Every row comes from one small tree of marks. Brackets hold a mark, then the marks that hang from it, in the order of their numbers. Every link used is in the known rows. Which tree was each row made from?
(in the rows, 128 means zero)
Known rows:
[j743 [j405 [j183 j998]]]: [ 88 144 100 121 118 150 126 139  91 160 176 121 116  84 116 124  97 156
 103 131 125 132  75 106 109]
[j183 j78 [j998 j949]]: [105 176  94 139 100 142 116 177 115 130 151  76 152 126 125 145 107 146
 116  98 123 114  76 121 132]
[j998 [j183 j612] j949]: [119 156 125 123 143 150 142 111 120 191 124  86 141  85 175 165 112 128
 128  97 100 102 120 108 137]
[j998 [j183 j78 [j612 j405]] j949]: [102 195 130 126  93 179 123 129  71 195 115  91 144  87 123 161  67 148
 128  54 102  96  84  99 133]
[j949 j998]: [141 142 101 129 139 118 136 146 124 135 124 121 124 140  99 145 148 126
 121 122 113 131 110 125 112]
[j949 [j998 j183]]: [148 127  93 140 152 112 129 104 106 171 131 104 136 136 115 149 141 132
 121 114 100 134 106 132 111]
[j405 j612]: [120 147 123 110 135 140 133 130 140 121 119 126  85 127 120 133 131 121
 113 114 139 116 149 126 109]
[j455 j350]: [121 120 149 123 128 146 126 117 129 134 139 104 117  98 141 119 118 116
 115 126 104 135 141 141 135]
[j183 j78 [j405 j612] j998]: [ 79 192  95 118  90 188  98 171  97 134 123 106 110 145  98 138 110 142
  82  74 140 104  64 102  86]
[j350 [j455 [j405 [j183 j78 j612]]]]: [ 77 205 142 119  97 215 111 130  67 163 150  85 130 111  92 127  42 107
 123  68 120  95  95  72 113]
[j405 [j183 j612]]: [103 161 138 122 148 182 134  92 109 172 154 118 105  95 127 136 100 114
 135 113 128 101 116 114 121]
[j743 [j183 j78 j612] j405]: [109 187 148  99  84 194 136 116 114 180 132 128  88 113 113 121  97 128
 114  71 119  81 109  98 123]
[j949 [j998 [j183 j78 j405]]]: [132 159  89 142 102 166 102 127  82 189 124  92 161 154  95 155 106 146
 105  75  98 115  59 108 105]
[j998 [j183 j405] j949]: [125 125 103 127 122 149 111 136 107 185 100  91 171  93 175 164  92 144
 115  98  95 126 103  97 143]
[j455 [j405 [j183 j78 j998]]]: [ 71 196  92 143  84 184  99 142  68 137 161  78 146 133  84 127  84 132
 103  99 118 122  82 112 109]
[j455 [j405 j183]]: [ 96 164 111 129 111 164 118 118  97 142 132 105 135 111 110 128  87 121
 121 120 111 131 137 110 124]
[j405 [j183 j998]]: [103 138  96 140 141 150 107 121  95 142 179 101 121 110 120 125 113 139
 124 137 126 132  96 135 108]
[j405 [j183 [j998 j949]] j612]: [ 98 177  83 115 148 153 121 145 122 140 158  81  91  87 140 147 103 136
 117 109 122 112 117 120 111]
[j350 j455]: [136 111 140 122 134 125 114 139 113 123 137 122 124 117 132 119 100 127
 134 117 130 134 122 104 119]
[j405 j183 j612]: [121 150 120 115 153 161 124  95 125 136 153 118  76 119 116 128 103 123
 126 116 133 115 148 132 116]
[j350 [j183 j612] [j455 j405]]: [ 79 161 149 106 110 172 111 133  92 160 135  98 123  96 132 127  82  89
 108  87  99 131 125  76 115]
[j455 j350 j405]: [ 93 155 139 117 101 163 125 132 117 134 103  94 137  91 128 126 103 105
  98 112  91 139 143 118 127]
[j350 [j455 [j405 j183 j612]]]: [ 99 168 118 102 126 171 109 128  93 134 131  96  96 100 108 122  61 115
 114  88 122 129 143  88  94]
[j350 [j183 [j405 j612] j998] j455]: [ 83 133 108 103 126 164  84 157  95 147 153  98  96 101 140 122  93 122
  87  85 120 141  82  86  85]
[j350 j183]: [123 116 133 128 132 128 121 103 123 135 164 117 126 125 135 122 121 119
 128 127 106 144 139 139 140]
[j455 [j350 [j183 j612 j998]] j405]: [ 45 182 132 113 109 192 118 128  97 169 154  71 112  70 137 128 116  88
  78  96  77 135 113 109 104]
[j743 [j405 j612]]: [109 153 122  85 111 134 148 146 128 139 115 149  83 107 109 132 114 139
  93 110 133 113 130 101 109]
[j183 j78 j405 j612 [j998 j949]]: [ 64 218 105 119  84 204 118 198  92 174 117  78 149 103 139 165  98 136
  96  67 122  84  39  72 116]
[j350 j183 [j455 j405]]: [104 132 131 118 104 136  98 136  90 133 143  99 138 108 127 114  80 107
 113 105  95 155 133  94 127]

Which tree is each row?
[122 180  86 123 114 176 110 128  92 178 114  95 123 161  89 161 112 140
  89  56 109 105  78 105  87]	[j949 [j998 [j183 j78 [j405 j612]]]]
[ 76 171 164 115  91 228 109 111  96 187 152  81 119  99 130 130  81 103
  98  69  93 102  94 113 136]	[j455 [j350 [j183 j78 j405 j612]]]
[146 152  92 150 124 134 119 108  92 172 154  87 148 169  93 146 121 144
 120  86 101 120  93 129 113]	[j949 [j998 [j183 j78]]]
[ 67 149 115 122 102 162 102 131  95 144 159  72 128  84 132 116 113 103
  81 116  73 163 124 127 116]	[j455 [j350 [j183 j998]] j405]
[ 92 142 128 139 101 167  98 112  98 140 203  68 117 121 123 107 108 120
 102  98  88 138  98 151 126]	[j455 [j350 [j183 j78 j998]]]
[117 180 125 134 113 174 137 115 106 189 141  69 147 117 146 162  93 129
 129  69 106  87 103 110 140]	[j998 [j183 j78 j612] j949]
[126 185 110 139 127 171 134 103  94 193 146  89 133 149  95 158 124 124
 119  73 104  93  82 115 102]	[j949 [j998 [j183 j78 j612]]]
[ 85 142 118 130  86 181  67 160  64 150 175  84 149 129 120 115  72 134
 100  80 115 137  47  89 111]	[j350 [j183 j78 j405 j998] j455]
[ 82 126 125 123 113 181  91 131  92 166 162  87 128  81 151 121 104 120
  87 111  85 151  88 122 120]	[j455 [j350 [j183 j405 j998]]]
[ 99 180 143 134  99 184 118 104  61 193 127 112 133 113  96 140  82 141
 124  63 115 103  86 114 110]	[j998 [j183 j78 [j612 j405]]]
[ 84 186 101 122 143 172 131 145 108 171 162  79 118  70 154 154 103 126
 126 110 116 101  86 104 122]	[j405 [j183 j612 [j998 j949]]]
[ 96 188 122 122  99 201 120 135  93 206 113  75 163 105 153 171  77 136
 110  55 106  84  73  84 137]	[j998 [j183 j78 j405 j612] j949]
[115 172 103 114 100 182 111 136 103 177 110  75 140 125 142 164  80 147
 100  56 108  96 100 102 128]	[j998 [j183 j78 [j405 j612]] j949]
[105 142 130 117 128 189 121 108  94 206 103 113 141 101 152 153 111 127
 107  88 112 103  89  90 105]	[j998 [j183 j405 j612]]
[ 89 140 143 119 104 158 112 111 112 146 141  83 127  89 134 116 102  96
  96 112  70 155 157 127 138]	[j455 [j350 j183] j405]
[100 182 121 109  91 191 109 151 110 136 109 119 112 150  97 139 101 133
  94  75 138  95  99 102 107]	[j183 j78 [j405 j612]]
[136 144 108 141 112 138 123 116 110 163 147  68 167 130 141 152  92 148
 131  88  99 111 114 127 157]	[j998 [j183 j78] j949]
[ 88 182  89 132  81 172 101 199  97 147 123  79 166 119 136 155  92 155
  99  82 120 111  46  90 129]	[j183 j78 j405 [j998 j949]]
[ 98 174 147 129 108 176 122 103 110 166 169  99 117 143 115 129 106 106
 123  85 113  99 111 125 135]	[j350 [j183 j78 j612]]
[ 71 190 104 101 120 172 143 157 100 190 160  99 110  45 147 154  86 144
 103 107 113 100  68  78 121]	[j743 [j405 [j183 j612 [j998 j949]]]]
[ 91 158 135 120 115 184 116 103 100 148 139  85 126  83 124 123  78 107
 111 114  87 138 145 123 130]	[j455 j350 [j405 j183]]
[113 108 142 118 119 156  80 135  94 158 143 108 142 105 144 122  81 123
 114 101 107 145  99  89 130]	[j350 [j183 j405] j455]
[ 85 207 112 117  99 196 116 123  95 134 136  96 106 141  80 130  77 120
 106  78 121 104 131 114 110]	[j455 [j405 [j183 j78] j612]]
[ 63 202 118 124  87 216 107 176  86 167 128 105 137 125 108 145 109 128
  92  76 138  87  32  85  91]	[j183 j78 j405 j612 j998]
[ 83 171 115 128 148 182 124 118  96 169 173 105 105  94 129 135 118 122
 124 117 129 105  84 116  93]	[j405 [j183 j612 j998]]
[103 169 106 128  88 195  80 148  89 151 129  96 123 134 116 119 106 144
 104  76 117 110  70 111 107]	[j743 [j183 j78 j405 j998]]
[ 84 169 103 128  89 168 118 139  77 159 185 103 127 117  91 120  77 161
 104 109 129 113  61 104 116]	[j743 [j405 [j183 j78 j998]]]
[ 50 228 105 130  89 218 115 144  72 163 155  80 132 115  86 136  86 119
 101  82 121  97  71  96  93]	[j455 [j405 [j183 j78 j612 j998]]]
[ 85 183 108 118 129 150 141 173 123 161 130  91 124  81 154 160 131 125
 112 105 120 104  87  98 119]	[j183 j612 [j998 j949]]
[ 84 196  94 143  94 172  98 162  64 153 157  81 141  86  99 139  54 164
 127  85 113 123  62 112 131]	[j612 [j405 [j183 j78 [j998 j949]]]]
[102 155  88 135 140 141 116 145 107 151 166  77 135  86 148 141  99 145
 129 125 112 127  99 119 134]	[j405 [j183 [j998 j949]]]
[114 168 150  86 116 170 143 114 123 184 121 146  80  84 134 124 116 126
 112  97 115  99 126  97 120]	[j743 [j183 j612] j405]
[ 72 189 152 111 117 216 134 101 100 173 136  84 107  64 128 132  80  91
 106  98  92 111 137 104 119]	[j455 j350 [j405 [j183 j612]]]
[ 88 181  83 104 119 160 110 191 117 142  98  98 112  89 150 162 114 140
  85  91 122 112  84  89 103]	[j183 [j405 j612] [j998 j949]]
[ 96 193 123 123 109 197 111 125 109 167 152  90  94 126 115 117 126 124
 117  79 121  89  90 122 101]	[j743 [j183 j78 j612 j998]]
[103 146 107 134 104 139  90 162  91 144 195  54 142 111 140 124  71 136
 121  84  97 137  85 107 139]	[j350 [j183 j78 [j998 j949]] j455]
[ 92 181 107 105 120 174 125 118 112 130 119 109  99 111 106 133  91 112
 109 106 119 120 152 112 107]	[j455 [j405 j183 j612]]
[ 83 159 138 101 111 168 119 112 120 137 136  88  87  91 125 123 103  87
  82  96  80 142 175 130 118]	[j455 [j350 j183] [j405 j612]]
[ 76 182 138 109  77 194 114 111 108 131 149  70  95 121  98 119  83  96
  80  71  84 128 158 128 121]	[j455 [j350 [j183 j78]] [j405 j612]]
[ 81 210 109 125 102 172 134 176 111 154 145  74 131 110 130 155 112 129
 113  82 123  85  67 101 126]	[j183 j78 j612 [j998 j949]]
